Every row comes from one small tree of marks. Brackets hold a mark, then the marks that hang from it, in the order of their numbers. Every link used is in the known rows. Which tree was each row made from?
Known rows:
{K_495 {K_674 {K_565 {K_218 {K_242 K_784}}}}}: +1.81 +0.69 +0.13 +2.81 +0.42 -0.79 -2.25 +1.25 +1.48 +0.92 +0.36 +0.18 -0.64 +1.65 +1.71 +0.93 -1.63 +0.87 +0.18 -0.60 +1.05 -0.06 +3.07
{K_495 {K_674 {K_565 {K_218 K_142}}}}: +1.64 +1.09 +0.11 +2.80 -0.08 -0.55 -2.35 +1.29 +1.37 +0.63 +0.07 +0.10 -0.33 +1.70 +0.37 +0.87 -1.29 +1.24 +0.32 -0.43 +0.78 -0.45 +3.67
{K_674 K_495 {K_565 K_218}}: +1.26 +0.48 -0.85 +3.84 -0.36 -1.17 -3.03 +1.33 +1.66 -0.12 +0.45 +0.77 +0.13 -0.82 +0.26 +1.33 -1.83 +0.81 +0.85 +0.05 +0.31 +0.66 +3.67
{K_495 {K_674 {K_565 {K_218 K_142 {K_242 K_784}}}}}: +1.49 +0.64 +0.30 +2.66 +0.20 -1.28 -1.99 +1.42 +1.27 +0.91 +0.11 -0.22 -0.49 +1.63 +1.72 +0.94 -1.44 +1.48 -0.08 -0.56 +0.82 -0.25 +3.09
{K_565 {K_218 {K_142 {K_11 K_784}} K_242} {K_674 K_495}}: +0.35 -0.43 -0.56 +1.03 -0.35 -3.42 -3.18 +0.86 +1.19 -0.59 +1.98 +0.53 +1.11 +0.66 -1.18 +1.65 -1.00 +2.68 -0.32 +1.49 +0.09 +1.53 +2.54
{K_565 {K_218 K_142 K_242} {K_674 K_495}}: +0.12 +0.26 -0.68 +1.40 -0.73 -3.45 -4.07 +1.22 +2.10 -0.57 +1.71 +0.58 +0.53 -0.66 -1.48 +1.32 -1.43 +2.66 -0.08 +1.70 -0.19 +0.99 +3.36
{K_11 {K_784 K_242}}: +4.62 +0.71 -0.38 -0.12 -1.20 -1.37 -1.44 -1.59 +0.92 +0.54 +3.56 +0.84 +0.11 +1.61 -0.10 +0.95 -0.25 +1.22 +0.21 +0.77 +2.55 +2.01 +3.17
{K_674 K_495 {K_565 {K_218 K_142 {K_242 {K_784 K_11}}}}}: +1.04 +0.03 -0.61 +3.39 -0.30 -3.04 -1.97 +1.83 +1.00 +0.24 -0.04 -0.22 +0.56 -1.02 +2.33 +1.44 -1.65 +1.99 +0.06 -0.01 +0.19 +1.11 +2.99
{K_218 {K_142 K_11}}: +1.16 +2.11 +0.13 +0.71 -0.49 -2.60 -1.41 +0.49 +0.18 +0.27 +1.54 +0.27 +1.11 +1.28 -1.27 +0.62 -0.14 +2.92 -1.69 +0.21 +0.72 +0.73 +2.10
{K_142 K_11}: +2.12 +2.17 -0.20 +0.96 +0.43 -1.07 -1.65 +0.02 +0.34 +0.28 +2.16 +1.32 +0.91 +1.94 -1.24 +0.62 -0.47 +1.11 -1.19 +0.05 +1.52 +1.55 +1.53
{K_674 K_495 {K_565 {K_218 {K_142 {K_11 K_784}}}}}: +0.91 -0.19 -0.64 +3.31 -0.49 -1.91 -2.07 +1.18 +0.71 -0.14 +0.38 +0.19 +0.83 +0.09 +0.54 +1.68 -1.24 +1.77 +0.38 -0.03 +0.24 +0.81 +3.16
{K_565 {K_218 K_142 {K_242 {K_784 K_11}}}}: +1.81 +2.49 -0.01 +1.45 -0.38 -3.44 -2.17 +1.17 +0.87 +0.08 +1.67 -1.03 -0.01 -0.50 +0.30 +1.13 -0.97 +1.87 -1.12 +0.59 +1.95 +1.37 +2.31
{K_495 {K_674 K_565}}: +2.08 +0.79 +0.04 +2.53 +0.17 -0.22 -2.24 +1.07 +1.62 +0.96 +0.27 +0.90 -0.28 +1.99 +0.79 +0.63 -1.44 +1.01 +0.34 -0.63 +0.65 -0.36 +3.43
{K_142 K_11 {K_218 K_242}}: +0.58 +3.03 -0.93 +1.04 +1.54 -3.46 -0.79 +0.31 +0.43 +0.24 +2.80 -0.91 +1.70 +1.37 -0.05 +0.38 -0.06 +2.23 -2.54 -0.41 +2.10 +2.19 +2.36
{K_171 {K_495 {K_674 {K_565 {K_218 K_242}}}}}: +1.26 +0.53 +0.45 +2.91 +0.03 +1.21 -2.34 +0.90 +2.03 +0.06 +0.12 +0.71 +0.12 +1.62 +0.77 +1.05 -2.10 +0.36 +0.43 -1.60 +0.11 -1.04 +2.76
{K_171 {K_495 K_674}}: +1.98 +0.51 +0.38 +2.22 -0.31 +1.56 -2.37 +0.46 +2.25 +0.22 +0.15 +1.37 +0.47 +1.90 -0.42 +0.62 -1.97 +0.43 +0.38 -1.16 -0.29 -1.00 +2.55
{K_171 {K_495 {K_674 {K_565 K_218}}}}: +1.73 +0.41 +0.32 +3.06 -0.14 +1.82 -2.38 +0.93 +2.06 +0.03 -0.01 +0.92 +0.19 +1.69 +0.11 +1.03 -2.07 +0.07 +0.63 -1.35 +0.06 -1.04 +2.80
{K_171 {K_495 {K_674 {K_565 {K_218 {K_142 {K_11 K_784}}}}}}}: +1.56 -0.23 +0.51 +2.59 -0.12 +1.25 -1.52 +0.77 +1.23 +0.09 +0.09 +0.49 +0.78 +2.72 +0.34 +1.35 -1.54 +0.73 +0.31 -1.51 +0.05 -0.80 +2.21
{K_11 {K_784 {K_242 {K_218 K_142}}}}: +4.42 +1.02 +0.21 +0.16 -1.74 -2.34 -1.23 -1.15 +0.67 +0.39 +2.95 +0.73 +0.31 +1.47 +0.37 +0.83 -0.15 +2.02 -0.30 +1.00 +2.38 +1.96 +4.10
{K_674 K_565}: +2.04 +1.63 -0.63 +2.12 -0.09 -0.94 -2.60 +1.19 +1.25 +0.36 +1.98 +0.85 -0.44 +0.18 +0.21 +0.93 -1.22 +0.86 -0.04 -0.37 +1.63 +0.49 +3.25
{K_242 {K_784 K_11}}: +4.80 +0.75 -0.66 +0.80 -0.25 -1.79 -1.48 +1.25 +0.89 +1.08 +1.70 +0.85 +0.14 +0.29 +1.29 +0.54 -1.20 +0.66 -0.74 +0.97 +1.72 +2.36 +0.99

Which tree is each row?
+1.03 +1.12 +0.37 +2.67 +0.49 -1.15 -1.85 +1.13 +0.94 +0.71 +0.12 -0.06 +0.00 +2.15 +1.08 +0.99 -1.17 +1.53 -0.19 -0.79 +0.86 -0.12 +3.11 : {K_495 {K_674 {K_565 {K_218 {K_142 K_11} K_242}}}}
+5.68 +2.94 +0.15 +0.64 -1.98 -2.80 -0.69 -0.18 +0.51 +0.67 +1.22 +0.73 +1.06 -0.05 +1.65 -0.16 +0.00 +1.90 -0.89 +1.88 +2.29 +3.38 +4.88 : {K_784 K_11 {K_242 {K_218 K_142}}}
+1.89 +0.13 -1.24 +1.82 -0.68 -1.07 -4.75 +1.09 +2.49 -0.69 +2.02 +1.77 +0.22 -0.23 -2.86 +1.20 -1.65 +0.73 +0.93 +2.16 +0.21 +1.37 +3.47 : {K_565 K_218 {K_674 K_495}}
+4.78 +1.07 +0.00 +0.28 -1.50 -1.84 -1.48 -1.23 +0.85 +0.43 +3.17 +1.09 +0.16 +1.52 +0.33 +0.80 -0.30 +1.35 -0.05 +0.95 +2.64 +2.16 +4.08 : {K_11 {K_784 {K_242 K_218}}}
+2.03 +1.17 +0.00 +2.95 +0.16 -0.03 -2.61 +1.15 +1.62 +0.58 +0.21 +0.50 -0.49 +1.74 +0.34 +0.89 -1.50 +0.57 +0.55 -0.42 +1.06 -0.29 +3.66 : {K_495 {K_674 {K_565 K_218}}}
-0.21 +2.40 +0.53 +0.42 +0.14 -4.41 -1.09 +0.40 +0.12 +0.42 +1.78 -0.40 +1.10 +0.95 +0.72 +0.74 -0.36 +3.87 -2.40 -0.54 +0.91 +0.79 +1.87 : {K_218 {K_142 K_11} K_242}
+1.85 +0.44 +0.24 +2.45 +0.15 -0.53 -1.67 +0.97 +0.75 +0.67 +0.34 +0.03 +0.16 +2.71 +0.59 +1.20 -1.01 +1.22 +0.23 -0.55 +1.05 -0.06 +3.02 : {K_495 {K_674 {K_565 {K_218 {K_142 {K_11 K_784}}}}}}
+1.38 +2.11 -0.38 +2.57 -0.42 -1.40 -2.75 +1.53 +0.96 -0.07 +1.63 -0.28 -0.49 -0.21 -0.43 +1.35 -1.04 +1.11 -0.08 -0.06 +1.74 +0.35 +3.58 : {K_674 {K_565 {K_218 K_142}}}
+2.19 +1.32 +0.16 +0.09 -0.83 -2.66 -0.71 -0.47 -0.22 +0.43 +2.14 +0.07 +1.26 +1.90 -0.57 +0.83 +0.31 +3.01 -1.41 +0.38 +1.26 +1.35 +2.27 : {K_218 {K_142 {K_11 {K_784 K_242}}}}
+3.74 +1.27 +0.18 +0.38 -0.30 -1.43 -0.66 -1.06 -0.23 +0.43 +2.83 +1.26 +1.12 +2.89 +0.03 +0.85 +0.07 +1.32 -1.03 +0.43 +2.34 +2.48 +2.39 : {K_142 {K_11 {K_784 {K_242 K_218}}}}
+1.36 +0.57 +0.37 +2.67 +0.47 -1.24 -1.59 +1.28 +0.82 +0.99 +0.10 -0.12 -0.10 +2.24 +1.82 +0.98 -1.23 +1.53 -0.36 -0.69 +0.86 +0.02 +2.67 : {K_495 {K_674 {K_565 {K_218 {K_142 K_11} {K_242 K_784}}}}}
+1.17 -0.06 +0.57 +2.78 -0.09 +0.48 -1.89 +1.17 +1.75 +0.31 -0.10 +0.26 +0.14 +1.59 +1.56 +1.11 -1.96 +1.00 +0.06 -1.58 -0.18 -1.02 +2.33 : {K_171 {K_495 {K_674 {K_565 {K_218 K_142 {K_242 K_784}}}}}}
-0.09 +0.51 -0.40 +3.48 -0.06 -2.71 -2.15 +1.33 +0.86 -0.01 +0.21 -0.04 +0.72 -0.49 +1.34 +1.47 -1.40 +2.22 -0.10 -0.38 +0.06 +0.68 +3.27 : {K_674 K_495 {K_565 {K_218 {K_142 K_11} K_242}}}
+1.55 +0.12 -0.72 +3.52 +0.01 -2.26 -2.31 +1.68 +1.25 +0.22 +0.25 +0.26 +0.38 -0.93 +2.27 +1.40 -1.93 +1.07 +0.38 +0.01 +0.59 +1.38 +2.88 : {K_674 K_495 {K_565 {K_218 {K_242 {K_784 K_11}}}}}
+3.02 +1.70 -1.14 +0.36 +0.58 -2.34 -0.09 -1.01 -0.09 +0.40 +3.53 -0.70 +1.81 +2.57 -0.47 +0.65 +0.65 +1.69 -1.62 +0.43 +2.73 +3.03 +2.75 : {K_142 {K_11 {K_784 K_242}} K_218}
+0.55 +0.37 -0.59 +3.63 -0.39 -1.86 -2.31 +1.36 +0.90 -0.10 +0.12 +0.28 +0.75 -0.33 +0.37 +1.40 -1.34 +1.77 +0.20 -0.03 -0.01 +0.65 +3.40 : {K_674 K_495 {K_565 {K_218 {K_142 K_11}}}}
+0.61 -0.51 -0.68 +1.34 -0.63 -3.65 -3.76 +1.43 +1.91 -0.23 +1.73 +0.45 +0.33 -0.55 -0.45 +1.36 -1.49 +2.60 -0.26 +1.79 -0.19 +1.27 +2.68 : {K_565 {K_218 K_142 {K_242 K_784}} {K_674 K_495}}
+0.95 +0.38 -0.95 +1.65 -0.28 -2.32 -4.51 +1.01 +2.48 -0.61 +2.18 +1.31 +0.21 -0.50 -1.51 +1.25 -1.79 +1.34 +0.44 +1.66 +0.35 +1.36 +3.24 : {K_565 {K_218 K_242} {K_674 K_495}}
+2.78 +1.54 -0.20 +0.66 +0.32 -3.44 -1.54 +0.89 +1.11 +0.95 +2.10 +0.27 +0.02 -0.04 +2.42 +0.64 -1.40 +1.72 -1.35 +0.03 +1.85 +1.95 +1.28 : {K_218 {K_242 {K_784 K_11}}}
+1.41 +0.56 +0.37 +2.37 +0.38 -1.14 -1.59 +0.89 +0.70 +0.69 +0.43 -0.14 +0.09 +2.63 +1.26 +1.26 -1.11 +1.55 -0.01 -0.79 +1.13 +0.00 +2.90 : {K_495 {K_674 {K_565 {K_218 {K_142 {K_11 K_784}} K_242}}}}
+2.95 +1.32 +0.73 +1.44 -1.38 -3.62 -1.86 +1.68 +0.79 +0.77 +1.04 +0.89 -0.12 +0.09 +1.54 +0.37 -1.00 +2.63 -1.88 +0.95 +0.85 +1.30 +3.31 : {K_242 {K_218 K_142} K_784}
+0.93 -0.05 -0.82 +1.50 -0.74 -2.10 -3.74 +1.14 +1.46 -0.65 +1.54 +1.07 +1.06 +0.45 -2.72 +1.32 -0.98 +2.00 +0.02 +2.01 -0.28 +1.34 +2.93 : {K_565 {K_218 {K_142 K_11}} {K_674 K_495}}
+1.77 +0.20 +0.28 +2.75 -0.16 +1.69 -2.22 +0.84 +2.05 +0.30 +0.00 +1.16 +0.26 +1.81 +0.46 +0.80 -2.02 +0.43 +0.57 -1.49 -0.22 -1.12 +2.68 : {K_171 {K_495 {K_674 K_565}}}
